Each row was made from one path, in order. Every step used is in the known rows, and no mark comes twice. Write each row's path.
Known rows
dafo sotu nuzem guva tagu: .00 -.09 .01 .06 -.21 .17 -.17 -.06 .06 -.11 -.34 -.09 -.38 -.45 -.07 .11 .28 .13 -.09 -.22 .25 .10 -.21 -.29 .20 .07
dafo guva bama sotu nuzem: .35 -.05 .07 .09 -.10 .13 -.16 -.24 .11 -.22 -.10 .22 -.15 -.25 -.31 -.10 .31 .19 -.15 -.15 .14 .39 .14 .17 .04 -.11
dafo sotu: -.06 .01 -.09 .04 -.05 .03 .05 -.05 .11 -.02 -.12 .13 -.15 -.11 -.05 -.18 .20 -.03 -.06 -.18 .10 .01 -.09 -.18 -.11 .03
tagu sotu nuzem guva: -.04 .05 .19 -.10 -.36 .37 -.25 .26 .13 -.33 .00 -.19 -.14 -.28 .01 -.03 .11 .12 .01 -.06 .14 .17 -.14 .22 .28 .02
mifaf sotu dafo: -.16 -.03 .03 -.02 -.19 .17 -.16 -.10 .10 -.07 .21 -.20 -.06 -.01 .08 -.19 .29 -.01 -.14 -.10 -.16 .12 -.03 -.32 .08 -.16
nuzem sotu: .03 .14 .01 -.12 .07 -.09 .20 -.03 .04 .09 -.21 -.19 -.05 -.10 .14 .01 .11 -.01 .16 -.07 .01 -.02 -.10 -.09 .09 -.03
guva tagu: -.06 .00 .05 .11 -.06 -.18 .09 -.10 -.14 .13 -.13 -.07 -.10 -.13 -.05 .19 -.07 -.03 .02 -.10 .02 .05 -.08 -.14 .01 -.04
guva mifaf sotu: .14 .08 .07 .06 -.20 .56 -.07 .02 .15 -.24 .11 -.22 -.16 -.03 -.08 .04 .18 .04 -.02 -.10 -.06 -.02 .03 -.23 -.02 -.25
bama sotu: .12 -.05 .03 .00 -.25 .03 .22 -.09 .04 .10 -.16 -.02 .02 -.27 .05 -.06 .20 .05 -.04 .05 .01 .10 .07 -.08 .00 -.02
mifaf sotu kesusav: -.18 -.02 .06 .45 -.07 .41 -.25 .01 .00 -.18 .25 -.21 -.01 -.29 -.02 -.03 .27 -.16 -.07 -.13 -.06 .02 -.08 -.21 -.09 -.26
nuzem guva mifaf sotu dafo: .18 .07 -.18 .03 -.23 .56 -.35 .00 .25 -.22 -.01 -.56 -.30 -.22 .18 .03 .34 .03 -.09 -.13 -.01 -.02 -.07 -.23 .30 -.11
nuzem guva: .08 .02 -.16 .11 .11 .11 -.14 .08 .06 -.08 -.13 -.30 -.13 -.22 .08 -.02 .00 .07 .01 .00 .13 .01 -.05 .15 .15 .14
tagu sotu: -.16 .13 .14 -.04 -.28 .15 .04 .21 .00 -.19 .18 -.03 .07 -.06 -.01 -.02 -.02 .02 .03 -.06 -.01 .14 -.11 .18 .01 .00
nuzem guva tagu sotu: -.12 .12 .04 .19 -.22 .09 .02 .18 -.04 -.09 -.04 -.36 -.10 -.42 .02 .15 -.05 .06 .04 -.09 .08 .12 -.22 .10 .16 .05
tagu guva bama: .07 .02 -.02 .42 .03 -.05 -.24 -.09 -.11 -.09 -.01 .10 -.15 .14 .01 -.34 -.04 .11 -.04 .06 .17 .16 .05 .46 -.10 .03
guva bama sotu: .14 -.09 -.09 .19 .06 -.09 .04 -.25 -.05 .05 -.21 .02 .03 -.09 -.05 -.09 .22 .11 .00 -.03 .11 .17 .13 .16 -.11 .04
mifaf sotu: -.11 .03 .07 .20 -.04 .33 -.05 .06 .03 -.10 .18 -.12 -.02 -.09 -.06 -.12 .18 .06 -.07 -.05 -.08 .11 .00 -.16 -.07 -.10
guva mifaf: .25 .07 -.04 -.13 -.14 .23 -.11 -.04 .10 -.12 -.08 -.14 -.07 .04 .01 .20 .01 .00 .02 -.08 .04 -.06 .00 -.06 .04 -.07
tagu guva mifaf: .28 .09 .02 .11 -.44 .25 -.11 .00 .11 -.15 .05 -.07 -.21 .06 .11 -.15 -.02 .12 .00 .01 .09 -.03 -.02 .16 .04 -.12
nuzem guva tagu sotu mifaf: -.17 .16 .26 .41 -.27 .23 -.07 -.04 -.03 -.26 -.25 -.43 -.23 -.46 .00 .10 -.14 .15 .04 -.15 .14 .09 -.15 .02 .16 .01
dafo guva tagu sotu nuzem: -.06 .15 .40 -.02 -.50 .17 -.09 .13 .07 -.26 .14 .08 -.21 -.39 -.31 .12 .06 .09 -.11 -.30 -.05 .30 -.15 .06 .17 -.16
mifaf sotu dafo guva tagu: -.10 .07 .03 .18 -.26 .02 -.05 -.16 .08 -.05 .29 -.13 -.24 -.39 -.13 -.07 .30 .02 -.31 -.31 -.25 .16 -.08 -.41 .12 -.23
guva tagu sotu: -.20 .12 .22 .07 -.32 -.05 .16 .07 -.10 -.03 .06 -.09 -.02 -.20 .00 .19 -.04 -.03 .03 -.17 .00 .14 -.15 .03 .02 -.01
dafo guva tagu: .04 .10 -.02 .22 -.02 -.09 .07 -.06 -.01 .01 .06 .01 -.19 -.34 -.20 .08 -.03 .03 -.15 -.20 -.05 .07 -.06 -.06 .01 -.10

Which path is each row?
.04 -.06 .09 -.16 -.19 .19 -.14 -.07 .17 -.15 -.12 .24 -.17 -.07 -.11 -.13 .30 .05 -.12 -.17 .16 .12 -.11 -.21 .03 .03 | dafo sotu nuzem
.19 -.18 .10 -.02 -.10 .05 -.16 -.23 .06 -.08 -.30 .10 -.09 -.11 -.07 .01 .31 .08 .00 .00 .20 .30 .08 .13 .00 -.01 | guva bama sotu nuzem
.06 .06 -.29 .09 .16 -.17 -.30 -.27 .07 -.13 .14 .08 -.10 .03 -.07 -.14 .17 .01 -.17 -.29 -.03 .15 .09 .15 .13 -.04 | sotu dafo guva bama
-.02 .07 -.07 -.33 -.07 -.33 .05 -.12 .11 .10 -.18 -.27 -.06 -.09 .36 -.03 .23 -.08 .07 -.12 -.08 .01 -.16 -.20 .26 -.08 | nuzem sotu dafo
-.07 -.05 .24 -.02 -.21 .43 -.22 .06 .10 -.22 .12 -.02 -.13 -.06 -.12 -.05 .26 .09 -.09 -.07 -.02 .23 -.01 -.19 .05 -.20 | mifaf sotu nuzem
.07 -.09 -.02 .24 -.26 .09 -.01 -.12 -.01 .02 -.15 -.07 .04 -.43 .08 .04 .30 -.16 -.04 -.05 .05 .05 -.08 -.09 -.06 -.21 | bama sotu kesusav
.30 .17 -.21 -.25 -.30 .13 -.22 -.14 .28 -.18 .14 -.09 -.18 -.07 .00 -.07 .17 .00 -.17 -.26 -.10 -.04 -.05 -.09 .24 -.16 | sotu dafo guva mifaf
.10 .18 -.09 -.25 -.05 -.30 .01 -.15 .21 -.01 .02 -.08 -.15 -.31 .16 -.19 .24 .00 -.06 -.20 -.15 .05 -.13 -.16 .28 -.08 | nuzem sotu dafo guva
-.13 .06 .06 .28 -.14 .21 -.07 -.20 .13 -.25 -.22 .15 -.20 -.15 -.06 -.24 .11 .07 .00 -.16 .18 .01 -.06 -.24 -.09 .05 | dafo sotu mifaf
.37 .22 -.06 -.05 -.12 .34 -.09 -.02 .19 -.22 .08 -.02 -.17 -.15 -.16 .04 .07 .05 -.10 -.15 -.03 -.05 .02 .02 .09 -.15 | dafo guva mifaf
.26 .04 -.13 .28 .06 .03 .00 -.22 .06 -.04 -.08 .11 -.06 -.25 -.25 -.20 .21 .13 -.17 -.13 .04 .23 .15 .24 -.06 -.03 | dafo guva bama sotu
-.17 .02 .40 -.15 -.50 .06 -.08 .14 -.02 -.14 -.02 -.03 -.12 -.20 -.12 .24 .00 .02 -.04 -.16 .03 .22 -.18 -.07 .15 -.11 | guva tagu sotu nuzem
.20 -.01 .22 -.09 -.36 .70 -.25 .04 .19 -.32 .06 -.15 -.23 .00 -.14 .10 .29 .07 -.09 -.09 .00 .09 .01 -.27 .09 -.31 | guva mifaf sotu nuzem
.09 -.10 .10 .07 -.16 .10 -.24 -.05 -.01 -.11 -.31 -.22 -.31 -.33 .02 .32 .04 .10 -.01 -.09 .17 .11 -.18 -.09 .28 .02 | sotu nuzem guva tagu
.25 -.09 -.20 .31 .15 .08 -.08 -.17 -.03 -.03 -.40 -.25 -.04 -.32 .05 -.08 .19 .17 .05 .03 .24 .19 .06 .27 .07 .14 | nuzem guva bama sotu
.15 .05 -.16 .43 -.17 .76 -.39 .07 .16 -.40 .02 -.58 -.26 -.48 .10 .19 .32 -.08 .00 -.20 .09 -.08 -.16 -.14 .10 -.27 | nuzem guva mifaf sotu kesusav
-.19 .10 .04 .00 -.38 -.07 -.12 .05 .04 -.07 -.04 -.41 -.15 -.38 .22 .18 .04 -.01 -.03 -.16 .02 .12 -.24 -.03 .29 .05 | nuzem guva tagu sotu dafo
.22 .12 .04 .53 -.01 .13 -.06 -.43 .06 -.25 -.28 .13 -.15 -.33 -.25 -.25 .16 .21 -.06 -.16 .13 .27 .18 .18 -.09 -.03 | dafo guva bama sotu mifaf
.18 .09 .12 .26 -.42 .59 -.13 .04 .12 -.24 .20 -.20 -.24 -.05 .04 -.29 .20 .15 -.09 .02 .00 .08 -.02 .00 -.01 -.26 | tagu guva mifaf sotu
-.04 .10 -.02 .09 -.18 .19 -.10 -.04 .18 -.19 .37 -.10 -.17 -.26 -.11 -.30 .36 .07 -.29 -.19 -.21 .19 .00 -.24 .12 -.21 | mifaf sotu dafo guva
.40 -.02 -.07 -.20 -.24 .50 -.40 .03 .20 -.33 -.25 -.33 -.33 -.19 .03 .24 .11 .12 .01 -.06 .23 -.04 -.09 .07 .33 -.04 | sotu nuzem guva mifaf
.33 .09 -.20 .00 -.06 .39 -.19 .06 .17 -.23 -.19 -.40 -.21 -.17 .08 .17 .02 .06 .05 .00 .16 -.13 -.06 .09 .20 .05 | nuzem guva mifaf
.07 .17 -.05 -.14 -.08 -.40 .09 -.27 .11 .12 -.13 -.21 -.26 -.42 .14 .06 .21 -.04 -.08 -.30 -.17 .08 -.18 -.31 .28 -.11 | nuzem sotu dafo guva tagu
.04 -.06 .08 .15 -.15 .54 -.32 .14 .10 -.29 .02 -.24 -.21 -.28 -.12 -.04 .26 .17 -.08 -.01 .14 .18 -.05 -.09 .24 -.07 | mifaf sotu nuzem guva
.18 -.18 .21 -.18 -.39 .10 .03 -.04 .10 -.03 -.22 .12 -.05 -.26 -.05 .01 .27 .10 -.05 .06 .06 .22 .01 -.07 .09 -.09 | bama sotu nuzem
-.14 .06 .36 -.21 -.49 .25 -.12 .21 .05 -.28 .10 .09 -.04 -.03 -.08 .02 .05 .03 -.01 -.08 .06 .18 -.13 .10 .13 -.07 | tagu sotu nuzem
-.13 .25 .20 .18 -.25 .06 .16 .12 -.01 -.15 .25 .02 -.16 -.42 -.21 .03 -.03 .04 -.12 -.28 -.11 .18 -.15 .05 .05 -.09 | dafo guva tagu sotu
